Each row was made from one small tree. The marks that hang from a mark follow it in brackets, in the order of their numbers. Every link used is in the known rows. Write each row's tree.
Known rows
Z_971[Z_95[Z_537]]: [-18  16   5  -8  10  23  31  -8  21  -4  10  10 -28 -16  -2   0 -21 -28
 -24   3  -1  -8   4   2   3   1  -7  -5   0  12   1  25   1   7  -2 -10
  21 -29 -20 -20  -4 -23 -11 -17   2   1   6   2   2  15  12]
Z_219[Z_7 Z_81 Z_537 Z_971]: [-40  -4 -39   1  23  14  32  15  13  -6  -3 -16 -40  -4   2 -10 -14  -8
 -20 -11   6   7  12 -48   2 -11  -7 -18   4  28 -15  40  10  21  -2  -1
  16 -35 -41  -6  17 -16 -13 -22  -9  10 -24  28   6  14  53]
Z_47[Z_219[Z_81 Z_537 Z_971[Z_95]]]: [-40 -10 -50  -4  14  27  40  26  29 -14  -1  -8 -39 -38  -5  12 -28  -9
 -31 -13   8   4  24 -23  14 -12  -8 -21  -3   2 -22  33  20  49  12   8
  12 -35 -28   3  10 -18 -14 -21  -2   3 -12  22  13  37  36]
Z_971[Z_95]: [-10  10   1  -9   6  18  24   1  17  -6  12   4 -24 -11   3  -2 -13 -21
 -17   1  -1  -8   8  -2   3  -2   6  -3  -4   7   1  25   6   7  -7  -9
  12 -19 -12 -11   2 -14 -10 -12   6  -6   5   6   2  10   5]
Z_95[Z_537]: [-15  18   4  -3  10  21  15  -5   8  -7   5  11 -22  -3  -5  -6 -17 -18
 -15   1   2  -7  -4  -7  -4   5  -9  -3   1   4   3  19  -3   0  -6  -7
  12 -26 -13 -14  -2 -18  -1 -17   1   3  -3   3   8   9   8]
Z_537[Z_95[Z_971] Z_219]: [-33  23  -6  -5  10  20  26  -5  24   1   4  17 -30 -25 -19   7 -20 -35
 -30  12   2  -9  13   1  -3   1  -3  -5   7   7   6  28  -3  16   8   1
  16 -49 -16 -21  -2 -22 -17 -22   3  18  12   5   8  32  14]
Z_537[Z_95]: [-15  15  -6  -9   7  17  15   7  16  -6   6   5 -23  -7   0  -8  -6 -17
 -15   6   0 -11   4  -7  -1  -8   7  -3   2   2   6  25   5   6 -15  -2
   6 -23  -7 -13   2 -10  -8  -9   8  -3   4   5   5  18   0]
Z_537[Z_95[Z_971] Z_219[Z_81]]: [-42  12 -10  -1  13  20  30  -9  19  -6 -10  18 -28 -24 -26   5 -27 -34
 -31  11   2  -3  16 -12  -4   4   3  -9   4  17  -6  35 -11  26  13   6
  19 -56 -26 -14  -6 -29 -21 -22   5  25   3  12   8  41  24]
Z_184[Z_368]: [-11   7  12  -2   0  18   2   1  -1 -12  20   5 -19  11  12 -11 -11 -13
  -6  -1   4  -1 -11  -2  -2   0  -5   7  -8 -11  -9  20   7   5   5   1
  12 -19   6  16 -17   4   0   1   8  -4  -3   3  18  11  -1]
Z_257[Z_7]: [-13  19  -4   1   4  -3   9   7  16   5  -2   2  -5  13  11 -14 -22  -1
 -15  -8  -3   4  14  17  -1   6   9   4   1 -11   6  16  -8  15  -9 -15
  -7 -16  -5   2  10 -13   8 -12  11   8  -4  -3  -1  11  -4]
Z_47[Z_219[Z_537[Z_95] Z_971]]: [-34   3 -50  -8  11  26  32  33  33  -7  10  -7 -39 -36   1  11 -18  -7
 -29 -10   8  -3  19 -13  13 -18 -13 -18   2  -9  -9  25  27  38   3   5
   6 -31 -15  -4  14 -10  -9 -18  -3  -3  -3  14  14  32  25]
Z_219[Z_81 Z_537 Z_971]: [-39  -1 -40  -2  26  29  35  16  12 -12   7  -7 -45 -15  -7  -3 -26  -7
 -24 -16   6   0  17 -41  12 -11 -10 -17  -2  12 -12  28  20  43  -5  -1
  12 -40 -27   7   1 -21  -9 -27  -4   0 -30  19  15  28  50]
Z_95[Z_537[Z_219[Z_7[Z_257]]] Z_971]: [-36  28   5  -1  10  18  27 -24  23   6  -1  17 -24 -13 -19   3 -27 -31
 -34   5  -2   0   7   7  -5  13 -19  -9   8  16   1  26 -18   2  14 -14
  23 -50 -33 -31   1 -32  -5 -25  -5  29  10  -4   2  13  21]
Z_95[Z_537[Z_219[Z_81]] Z_971]: [-37  18   2   1  16  28  31 -23  16  -4  -6  22 -31 -20 -30   5 -32 -35
 -30   4   0   1   6  -5  -5  13 -18 -10   4  16  -5  26 -16  15  17  -5
  26 -56 -31 -21  -9 -37 -11 -28  -2  26   0   3  10  25  27]
Z_971[Z_95[Z_537[Z_219[Z_7 Z_81]]]]: [-29  11   3  -2  11  17  34 -12  20  -3   0  11 -25 -17  -7   3 -26 -34
 -27   7   2  -4   8  -4  -3   7  -4  -7   2  24  -5  34  -8  10  10  -3
  25 -39 -31 -20  -1 -27 -19 -20   1  14   5  13   1  21  23]
Z_219[Z_537]: [-17  13 -16  -6  16  22  18  14   7  -9  14  -3 -29  -5   4  -2 -15  -8
 -10  -8   3  -8   4 -18   3  -7  -7  -4  -3   1   5  16  16  14 -12  -4
   5 -21  -5  -4   5 -10  -3 -17  -2 -11 -14  10  11  14  19]
Z_47[Z_219[Z_7]]: [-15  -5 -22   0  -5   2   9  23  14 -10  -9  -8  -9  -8  11  -1  -1  -5
 -10   1   7   3   6 -14  -7  -4  10  -8   0  -2 -12  31   2   0   5   6
   0  -9 -15  -7  28  -2  -4  -5   2   4   5  22   4   7   0]
Z_257[Z_7[Z_368]]: [-14  17   2  -1   2  -4   1   0  17   9   3   5   1  20  10 -13 -32  -5
 -17  -6   2  21  22  30   2  12  10  12   1 -12   6  22 -11  20  -3 -19
  -9 -23  -2   6   4 -10  14  -8  10  12   0 -12  -7  17   3]
Z_537[Z_219[Z_7]]: [-19  12  -1   4   2  -1   8   5   2  -2  -1   4 -10   1   2  -1  -9 -21
 -13   9   8  -5   2 -15 -14   7  10  -1   2  11   3  28  -6  -5   6   3
   8 -25 -13 -10  17  -8 -10 -17   0  15   3  22   5   8  10]
Z_95[Z_971]: [-12  15  -1  -7   8  22  16  -5  12  -5   7   9 -26  -5  -9  -5  -7 -18
 -14  -1  -4  -2   3  -4  -1   0  -1  -4  -1  -1   3  20  -1   0  -6 -13
  10 -26 -11 -14   3 -16   1 -13   4   1   2  -2   7   3   3]
Z_219[Z_537 Z_971]: [-26  14 -36  -8  21  29  29  22  19  -2  27  -7 -47 -16   3  -1 -16  -7
 -23 -15   6  -8  11 -22  14 -15 -19 -12   0  -2   4  17  31  28 -12  -8
   8 -31 -12  -3   7 -12  -3 -25  -6 -10 -16   8  14  15  35]

Which tree is each row?
[-29  15 -34 -12  22  32  42  17  29   0  30  -6 -53 -26   2   5 -21 -16
 -31 -13   4  -8  17 -15  19 -16 -22 -15   1   5   2  23  32  34  -7 -11
  17 -35 -20  -9   3 -18 -11 -26  -6 -10 -10   7  10  20  40]	Z_219[Z_537 Z_971[Z_95]]
[-39  -7 -39  -3  11  24  32  19  25 -16 -12  -2 -29 -32 -10   9 -25 -11
 -23  -6   4   5  19 -20   4  -9  -3 -17  -1   3 -20  31   7  38  10  11
   9 -35 -24  -3   8 -19 -13 -15   1   7  -8  18  11  40  25]	Z_47[Z_219[Z_81 Z_537[Z_95[Z_971]]]]
[-24  17   4  -5   9  16  32 -10  22   0   7  11 -26 -17  -4   3 -22 -34
 -26   7   3  -6   6   2  -2   5  -7  -6   3  20   0  30  -4   5   8  -6
  24 -36 -26 -23   1 -24 -17 -20   0  11  10   8   1  16  18]	Z_971[Z_95[Z_537[Z_219[Z_7]]]]
[-34 -16 -32   2   5   8  16  17  15 -13 -14 -10 -13 -10   2   3 -24  -7
 -14  -3  11  22  17 -21  -2  -2   5  -9   0  10 -22  40   0  23  15   9
   5 -26 -26   0  19  -9  -8  -8  -3  12  -9  23   3  28  30]	Z_47[Z_219[Z_7[Z_368] Z_81 Z_537]]
[-28  12   3  -3  12  22  35 -11  19  -6   3  14 -27 -21 -11   5 -30 -34
 -28   5   2  -5  10  -2   1   7  -5  -7   0  18  -4  30  -5  18   9  -3
  24 -40 -26 -16  -6 -28 -18 -22   2  12   3   9   4  26  21]	Z_971[Z_95[Z_537[Z_219[Z_81]]]]
[-22   0 -21   0  -7  -1   9  19  21  -7 -10  -9  -3  -7  12  -1  -9   2
 -19  -2   3   4  14  -5  -5  -1  11  -9   0  -4 -11  29  -2   8   3  -1
  -5 -10 -17  -6  27  -3   2  -5   3  10   7  14   0   9  -1]	Z_47[Z_219[Z_7[Z_257]]]
[-23  16 -17 -10  14  28  33   5  27   0  22   4 -42 -20  -1  -1 -16 -22
 -32  -6   3  -8  10  -6  12  -7 -13 -12   2   3   0  25  17  19  -5 -13
  18 -33 -21 -13   1 -20  -7 -23  -1  -1   0   3   7  12  23]	Z_219[Z_971[Z_95[Z_537]]]
[-33  17  -9   2   3   0  10   0  17   6  10   2 -13   1   2   0 -23 -16
 -32   3  11   8  22   1  -1   9   5  -3   5   5   2  33   0  16  10 -10
   3 -38 -18  -5  14  -9   0 -20  -3  23   4   6   1  14  25]	Z_537[Z_219[Z_7[Z_257 Z_368] Z_971]]
[-32  10 -28 -11  17  16  31   8  31  10  26 -12 -41  -8  10  -1 -20 -21
 -29  -5  10  16  19  -8  14 -11 -16  -7   9  20   0  40  20  16   2 -15
  19 -38 -32 -19  14 -11  -9 -18 -12   4  -1   5  -4  12  50]	Z_219[Z_7[Z_368] Z_537 Z_971[Z_95]]
[-36  19 -19  -3   9   8  24   8  24   6   6   4 -30 -16  -3   0 -11 -28
 -31  12   8  -9  12 -14  -3  -5   0  -9  11  15   4  36   5  11   5   3
  16 -43 -24 -20  14 -13 -19 -21  -2  19  10  17   4  23  24]	Z_537[Z_95 Z_219[Z_7 Z_971]]
[-30   2 -32  -1   1   4  18  23  25  -6  -6 -13 -12 -14  12   5 -16   2
 -21  -7   5   4  17  -9   1  -6  -1 -12   1   0 -10  28   5  18   4   0
  -1 -17 -20  -8  26  -6  -1 -11  -3   6   0  14   2  17  14]	Z_47[Z_219[Z_7[Z_257] Z_537]]
[-38  17   2   2  14  20  29 -23  16   0 -10  18 -28 -14 -25   2 -26 -35
 -28   6   0   4   4  -8  -9  13 -15 -10   7  24  -6  31 -20   4  18  -6
  28 -54 -39 -27  -1 -34 -13 -25  -5  31   2   7   5  18  28]	Z_95[Z_537[Z_219[Z_7 Z_81]] Z_971]
[-31  13 -33 -10  19  17  39  16  29   7  21 -15 -47 -14  11  -2 -10 -17
 -27  -8   5  -2  12 -22  10 -17 -17 -15   7  22  -1  34  23  12  -5 -11
  21 -31 -35 -22  19 -14 -14 -22 -11   0  -4  15   1   6  44]	Z_219[Z_7 Z_537 Z_971[Z_95]]
[-39 -13 -49   1  10  14  30  28  22 -10 -10 -15 -30 -22   2   4 -16  -4
 -23 -10  10   9  18 -33   4 -12  -3 -20   2   8 -23  38  12  30  11   9
   9 -29 -33  -1  23 -12 -11 -17  -6  10 -12  29   9  24  35]	Z_47[Z_219[Z_7 Z_81 Z_537 Z_971]]
[-25 -16 -26   5  -2   2  14  19  10 -16 -23  -8  -8  -7   4  -3  -8  -5
 -11   0   6   9  10 -27 -10  -1  15 -11  -1   8 -23  38  -6  10  10  11
   3 -15 -25   0  24  -8  -8  -6   3  12  -4  30   5  16  10]	Z_47[Z_219[Z_7 Z_81]]
[-38   7  -9   4   8   3  21  -2  12  -5 -15   7 -17 -10 -10  -2 -17 -29
 -22  16   6  -3  11 -23 -13   3  13  -7   7  26  -7  42 -14  11   9  11
  16 -43 -29 -14   9 -18 -24 -17   3  26   2  25   3  31  24]	Z_537[Z_95 Z_219[Z_7 Z_81]]
[-34  14  -8   3  16  23  25  -7  10  -7   1  14 -29 -16 -16   1 -30 -26
 -28   1   7  -5   6 -16  -2   8 -13 -10   2  11  -4  26  -2  21  11   1
  18 -47 -24  -8  -4 -27 -10 -28  -2  19  -9  13  13  25  29]	Z_95[Z_537[Z_219[Z_81 Z_971]]]
[-43  23 -36  -9  16  10  32  15  38  10  14 -15 -38 -10  12  -7 -16  -4
 -39  -9   1  -3  22 -13  11 -16 -14 -16  11  16   2  33  15  22 -13 -16
   9 -36 -34 -22  19 -13  -4 -21  -8   9  -2   2  -3  14  38]	Z_219[Z_7[Z_257] Z_537[Z_95] Z_971]
[-29   0   0   8   4  -1   7  -6  -2  -7 -11   5  -5   7  -7  -3 -24 -23
 -15  10  11  13  11 -18 -14  14  17   1   1  19  -8  40 -15   8  16   5
   8 -36 -21   0  10 -12 -10 -15   0  25  -4  23   2  21  26]	Z_537[Z_219[Z_7[Z_368] Z_81]]
[-47   0 -42  -3  24  16  38  14  23  -2  -3 -14 -46 -11  -1  -9 -15 -14
 -27  -6   5   4  15 -44   4 -16  -8 -19   8  33 -14  45  10  25  -3   1
  20 -44 -45 -14  14 -19 -19 -21  -8  13 -19  25   4  24  55]	Z_219[Z_7 Z_81 Z_537[Z_95] Z_971]
[-27  16 -15  -2  10  18  27   6  17  -2  16   8 -31 -21  -6   8 -21 -26
 -29   1   8 -10  14  -8   4   1  -3  -8   0   1   3  25  12  23   8  -2
  13 -38 -13  -4   6 -17 -12 -26   0   9   2  14  11  22  22]	Z_537[Z_219[Z_971[Z_95]]]
[-34  16 -37  -9  19  16  32  20  29   7  16 -14 -47 -12   9  -6  -6 -14
 -26  -4   6  -4  10 -26   7 -21 -17 -15  12  19   2  34  21  10 -11  -7
  16 -34 -30 -24  19 -10 -12 -20 -10   2  -5  14   3  11  40]	Z_219[Z_7 Z_537[Z_95] Z_971]
[-37   9 -10   3  11  14  23  -1  12 -10  -9  13 -21 -18 -16   2 -26 -28
 -25  11   6  -7  14 -18  -7   3  11  -6   2  14  -5  34  -7  26   8  12
  13 -46 -19  -5  -3 -21 -22 -20   6  19  -2  19   9  41  20]	Z_537[Z_95 Z_219[Z_81]]
[-25  -4 -35  -5   0  10  26  24  29  -4   2 -10 -25 -22  10   4  -6 -11
 -25  -2   8   3  14 -11   4 -10   0 -15   2   1 -14  35  14  13   9   1
   8 -19 -25 -11  27  -6  -9 -11  -1   6   8  20   4  11  14]	Z_47[Z_219[Z_7 Z_971[Z_95]]]
